Each row was made from one small tree. The marks that hang from a mark follow it in brackets, in the order of their numbers. Every link used is in the known rows. Write each row's tree.
(in the rows, 128 means zero)
Known rows:
j_252(j_612(j_637(j_483))): [148 118 109 120 156 140 164 152 155 161 133 121 126  79 168 167 136 128
 130 106 141 118  88  96 135 134 144  95 145 130 115 127 122]
j_526(j_788): [127 136 116 106 139 115 154 121 141 174 143 131 145 140 152  88 112 100
 137 137 143 119 120  90 134 143 125 114 130 141 108 129 150]
j_864(j_526): [114 128  98 114 106 112 131 142 126 147 140 115 170 136 138 102 143 129
 130 136 132 113  99 131 156 177 145 125 122 102 153 115 121]
j_257(j_625): [139 130 139 128 151 130 165 154 142 135 106 116 153 113 140 136 137 138
 148  93 153 163 119 119 133 127 145 114 118 119 124 127 107]
j_483(j_625(j_864)): [117 143 119  92 119 116 147 147 114 132 112 115 154 123 127 132 129 131
 154  97 130 146 123 126  76 125 120 103 131 111 102  99 130]
j_252(j_612(j_864(j_625(j_257)))): [164  95  79 151 162 100 194 141 193 133 125  81  79 103 108 120 156 171
 145 121 161 154 133  93  97 103 147  98 150 119 107 143 106]
j_257(j_483 j_637): [147 105 148  98 172 139 181 167 169 146 105 118 185 119 154 158 177 177
 173  47 177 177 135 119 139 133 139  94 105 127 105 156 125]
j_625(j_257 j_864(j_612)): [ 98 119 132 100 103  89  89 123 156 113 123 117 100 133 131 136 129 123
 140  66 107 158 171 140  60 112  91  86 139 125 133 125 163]
j_625(j_257(j_637)): [125 102 128 130 161 118 170 163 190 144 111 109 137 127 137 133 172 174
 154  60 161 174 144 116 126 122 145  86 103 123 127 146 118]
j_612(j_864(j_526 j_625(j_257(j_637)))): [133  98  74 126 133  91 180 171 190 141 126  75 136 135 101 101 177 185
 154 111 157 153 127 101 134 136 152  87 121  90 130 142 107]
j_788(j_526): [136 141 136 122 163 111 152 131 121 153 135 139 147  98 138 101 113  78
 130 135 136 110 145 103 143 146 111 108 122 143 107 136 140]
j_637(j_483(j_625)): [136 129 137  89 134 127 189 178 156 147 118 117 168  86 151 168 151 144
 140  48 161 158  98 106 128 123 153  95 115 123  89 113 102]
j_788(j_526(j_864(j_612))): [130 129 134 140 149  71 113 132 125 139 118 144 138  97 114 117 116  45
 130 113 139 103 154  98 155 142  76  98 140 164 118 130 173]
j_637(j_257 j_483 j_612(j_252 j_864)): [164 105 130  71 150 109 195 133 205 176 153 129 121 119 138 228 140 136
 149  22 160 187 103 130 159 104 141  70 115 163  56 119 108]
j_637(j_257): [138 116 123 121 135 134 127 148 153 138 124 148 130 115 128 145 154 136
 139  73 129 144  96 123 144 124 134 124 130 133  97 128 109]
j_257(j_625(j_483 j_864) j_637(j_612)): [131 129 135  94 169 116 174 149 161 145  86 113 186 159 161 157 145 162
 201  49 173 212 139 152  99 124 143  66 106 125 118 125 137]
j_637(j_257(j_483 j_625)): [155 109 146 108 166 137 176 190 184 150 101 137 176  89 154 160 182 161
 173   4 172 186  86 110 149 129 153 100 116 124  80 140  85]
j_612(j_252 j_637 j_864(j_625)): [155 105  82 141 167 106 160 154 171 154 135  91  76 109 121 153 133 130
 127 148 133 123 133  83 136 103 128  97 142 137 116 144 124]
j_612(j_252 j_637(j_257)): [145 110 107 128 170 129 135 161 167 174 133 133 110  95 160 174 147 110
 127  81 130 128  96 101 163 129 134 103 128 154 107 133 117]
j_483(j_625(j_257(j_637) j_864)): [114 121 121  93 144 108 181 175 164 144  98 100 163 121 135 135 164 170
 175  43 155 183 138 117  73 120 135  70 111 106 100 114 122]
j_483(j_625(j_257 j_864)): [107 129 118 102 125 103 163 168 154 138 113 106 148 116 130 122 148 151
 160  64 144 166 130 117  67 121 132  82 122 107 104 106 118]
j_625(j_257 j_483 j_864(j_526)): [ 91 119  82 118 118  72 126 167 179 132 129 112 159 118 143  82 184 160
 174  64 148 162 130 124  76 165 159  84 122 103 147 128 123]
j_526(j_788 j_864(j_612(j_252))): [134 112 106 134 146  52 122 119 162 162 126 125 122 131 130 120 125  55
 134  96 161 120 144  79 152 134  88 100 143 185 117 128 188]
j_252(j_612): [155 114 103 137 156 123 167 121 148 138 129 109 111 105 138 133 137 138
 134 125 148 133 121 115 114 128 142 120 144 134 118 130 121]
j_637(j_612(j_252 j_864(j_625(j_257)))): [146 102 101 135 148  86 176 121 192 153 142  92  88 176 117 142 115 136
 135 125 156 164 150 131 126  92 130  82 123 145 117 127 121]
j_864(j_526 j_612 j_625(j_483)): [119  97  66 140 113  74 105 176 178 117 104  89 131 140 146  83 161 132
 128 106 142 141 118 117 134 146 135 121 144 111 167 137 129]
j_483(j_625): [129 127 124 112 135 124 176 162 139 143 110 108 149 111 132 137 135 142
 145  95 149 152 114 112 118 127 136 115 121 121 105 113 109]
j_625(j_483): [128 120 114 140 148 112 141 149 165 125 116 126 126 104 138 120 155 151
 152  97 154 158 133 116 116 130 153 126 127 143 128 142 118]
j_252(j_612(j_637(j_257))): [149 109  98 133 161 141 150 150 159 163 128 129 112  87 155 156 142 132
 137 105 133 119  78 100 139 135 137 107 150 133 107 128 117]
j_864(j_612(j_637) j_625(j_257(j_483))): [115  89 118 146 135 107 107 199 201 133 101 103 106 129 162 125 145 129
 124  76 133 141 126  96 126 102 105  82 143 120 146 149 134]
j_612(j_637 j_864(j_526(j_788))): [112 129  90  81 116 115 158 143 142 197 162 111 144 112 134 124 109 116
 147 163 121 100  97  76 162 177 122  92 139 111 123 124 151]
j_526(j_864): [125 124 116 168 123  92 100 139 121 117 114 143 144 129  93 121 146 106
 136 124 145 105 117 115 151 134 115 120 137 139 136 118 145]
j_612(j_637(j_257)): [122 123 123 123 135 151 108 166 140 160 127 153 130 107 149 155 133 118
 132 104 107 110  77 106 160 135 123 111 137 127 114 126 123]

Write each row's tree:
[103 136 102  58 100  88 144 145 127 161 120 101 168 130 149 116 118 107
 152  89 128 142 120 112  92 156 106  91 136 112 111  95 158] : j_483(j_625(j_864(j_526(j_788) j_612)))
[157 112 139 108 193 121 209 145 174 169  97  98 169 160 164 179 139 148
 168  58 187 205 138 142 153 116 145  75  91 143 118 131 121] : j_257(j_625 j_637(j_612(j_252)))
[129 119 116  73 140 111 189 116 158 188 138 106 167 178 137 141 116 144
 168 117 157 159 129 127 157 148 125  78 110 128 112 125 155] : j_257(j_637(j_612(j_864(j_526(j_788)))))
[146 126 135  86 175 114 182 129 147 155  99 104 175 172 160 175 133 140
 179  60 166 199 149 157 111 115 130  64 103 131 114 119 141] : j_257(j_625(j_864) j_637(j_612(j_252)))
[119 104  88 167 131  48 109 161 186 145 108 120 126 155 121  62 141  78
 134 102 162 115 128  66 141 118  95  87 150 148 129 132 170] : j_526(j_788 j_864(j_612 j_625(j_257)))
[140 108 155  76 166 133 217 176 177 174  99 107 207 152 167 175 149 174
 188  34 192 198 119 131 139 127 136  67  97 130  92 126 120] : j_257(j_483(j_625) j_637(j_612))
[126 122 133 100 135 155 125 184 157 164 131 156 150  84 166 183 148 122
 131  60 119 120  62 100 166 135 137  93 130 127  98 123 113] : j_612(j_637(j_257 j_483))
[118 128 118  82 127 104 134 148 130 146 110 104 124 108 149 168 115 109
 143  78 119 149 139 118  83 119  98  92 140 133 107 105 153] : j_483(j_625(j_864(j_612(j_252 j_637))))
[113 125  97  79 101  78  91 107 121 128 137 105 130 139 142 138 127  95
 130  99 107 133 153 148  94 151 100 105 140 125 145 113 170] : j_625(j_864(j_526 j_612(j_252)))
[124 103  89 152 149 109 152 187 200 143 121  99  90 100 119 123 151 166
 153 124 141 140 122  76 118 112 140  85 142 114 126 151 111] : j_612(j_637 j_864(j_625(j_257 j_483)))
[129 102 135 113 161 120 185 178 202 146 115 112 153 109 150 153 184 179
 154  26 172 182 134 111 131 120 156  73  98 124 113 146 111] : j_625(j_257(j_637(j_483)))
[117 147 108  87 125 106 152 145 121 158 122 115 195 135 153  96 134 113
 162 104 145 144 108 117 113 164 137  92 124  98 126 110 137] : j_257(j_625(j_864(j_526(j_788))))
[152  98  78 150 162 116 178 157 187 153 129  88  81  95 124 133 143 159
 142 138 145 130 114  79 112 111 138  87 155 115 116 140 114] : j_252(j_612(j_637 j_864(j_625(j_257))))
[150 111 129 123 197 124 203 185 188 143  75 103 176 100 156 151 183 187
 191  33 194 215 134 112 131 127 169  93  99 130 117 152 106] : j_257(j_625(j_483) j_637)
[102 137 139  72  97 119  70 124 111 125 126 136 121 119 152 175 105  90
 129  93  85 122 139 135  85 122  81  93 152 126 126 114 180] : j_625(j_864(j_612(j_637(j_483))))
[127 115 103  68 116 132 158 181 170 182 154 129 153  71 136 189 155 145
 150  70 125 127  62  90 178 163 142  81 131 107  93 122 112] : j_612(j_637(j_257 j_483) j_864(j_526))
[149 112 133 101 152 115 187 147 200 163 117 127 131 129 125 181 135 161
 185  43 164 209 104 131 141 112 143  85 122 142  79 123 101] : j_637(j_257(j_625(j_483)) j_612(j_864))
[127 102  96  99 120  78 125 126 159 147 135  90 121 123 151 146 135 102
 114  90 133 143 144 133 152 159 117 118 127 143 155 126 149] : j_864(j_526 j_612(j_252))
[156 110 124 107 186 132 178 195 191 182 123 130 145  63 184 207 169 121
 139  15 157 159  76  89 174 125 158  76 114 149  90 131  96] : j_612(j_252 j_637(j_257(j_625) j_483))
[109 121 135 104 127 105 131 155 165 125 129 126 154 123 142 119 165 153
 166  52 143 161 146 126  69 125 126  74 124 109 115 133 130] : j_625(j_257(j_483) j_864)
[ 99 121 108  58 101 102 122 157 154 196 149 119 166 114 191 135 109  75
 123  95 121 107  90  90 175 184 109  85 139 127 140 117 172] : j_864(j_526(j_788) j_612(j_637(j_483)))
[118 128 117  91  98 107 152 102 136 161 155 111 138 174 115 145  92 128
 143 153 129 137 120 151 150 147 120  99 126 120 131 107 140] : j_637(j_612(j_864(j_526)))
[138  97  93 149 147 100  98 159 167 133 108  96  76 135 155 141 122  93
  98 121 117 122 138 105 136  95 101 108 151 146 148 140 148] : j_864(j_612(j_252 j_637) j_625)
[141 129 100 183 173  69 131 169 143 130 107 141 157 105 113  64 150  74
 143 131 165  98 129  79 151 139 117  99 136 147 119 139 138] : j_788(j_526(j_864(j_625(j_483))))
[160  96  49 139 162  66 189 157 201 141 133  68 110 109 112 113 179 162
 146 116 174 161 139  96 131 133 167 106 128 128 123 147 100] : j_612(j_252 j_864(j_526 j_625(j_483)))
[120 120 115 130 123  64 103 122 145 154 122 138 134 138 122 107 116  59
 138 110 148 110 133  83 151 140  81 104 149 168 120 123 191] : j_526(j_788 j_864(j_612))
[129 129 145  60 141 129 186 152 149 160 108 117 192 155 160 187 135 150
 168  46 159 182 116 146 119 120 133  61 104 123  90 107 136] : j_257(j_637(j_483(j_625(j_864)) j_612))
[140 133 105 177 162  77 124 158 123 133 113 143 158 119 109  67 137  62
 131 148 153  84 127  87 158 137 105 100 135 140 120 132 143] : j_788(j_526(j_864(j_625)))
[127 105 115 157 136  76  84 142 144 133 114 129 105 113 119 167 130  74
 123 100 133 110 135 107 159 126  85 105 147 168 144 124 174] : j_526(j_864(j_612(j_252 j_637)))
[127 114 116 130 120 103 153 124 170 142 136 103 103 184 108 127 106 142
 140 143 139 150 134 135 124  99 121  86 130 122 122 121 126] : j_637(j_612(j_864(j_625(j_257))))
[104 110 147  89 116  92 109 144 175 120 120 117 127 120 147 144 150 137
 158  28 131 175 168 131  62 118  96  72 135 124 121 135 155] : j_625(j_257(j_483) j_864(j_612))
[128 124 130 120 149 153 131 182 150 165 112 143 145  97 157 162 140 125
 145  80 124 133  71 103 163 135 133 102 130 121 112 125 111] : j_612(j_637(j_257(j_625)))
[139 116 132  93 120 123 149 112 164 159 143 139 113 157 109 179 110 137
 154  93 129 162 107 144 147 112 115  96 131 140  81 112 124] : j_637(j_257 j_612(j_864))
[ 98 133  92  83 116  86 178 173 157 173 128 100 185 126 148  85 151 136
 166  75 151 151 107  99  89 160 141  71 117  98 110 101 126] : j_483(j_625(j_257 j_864(j_526(j_788))))
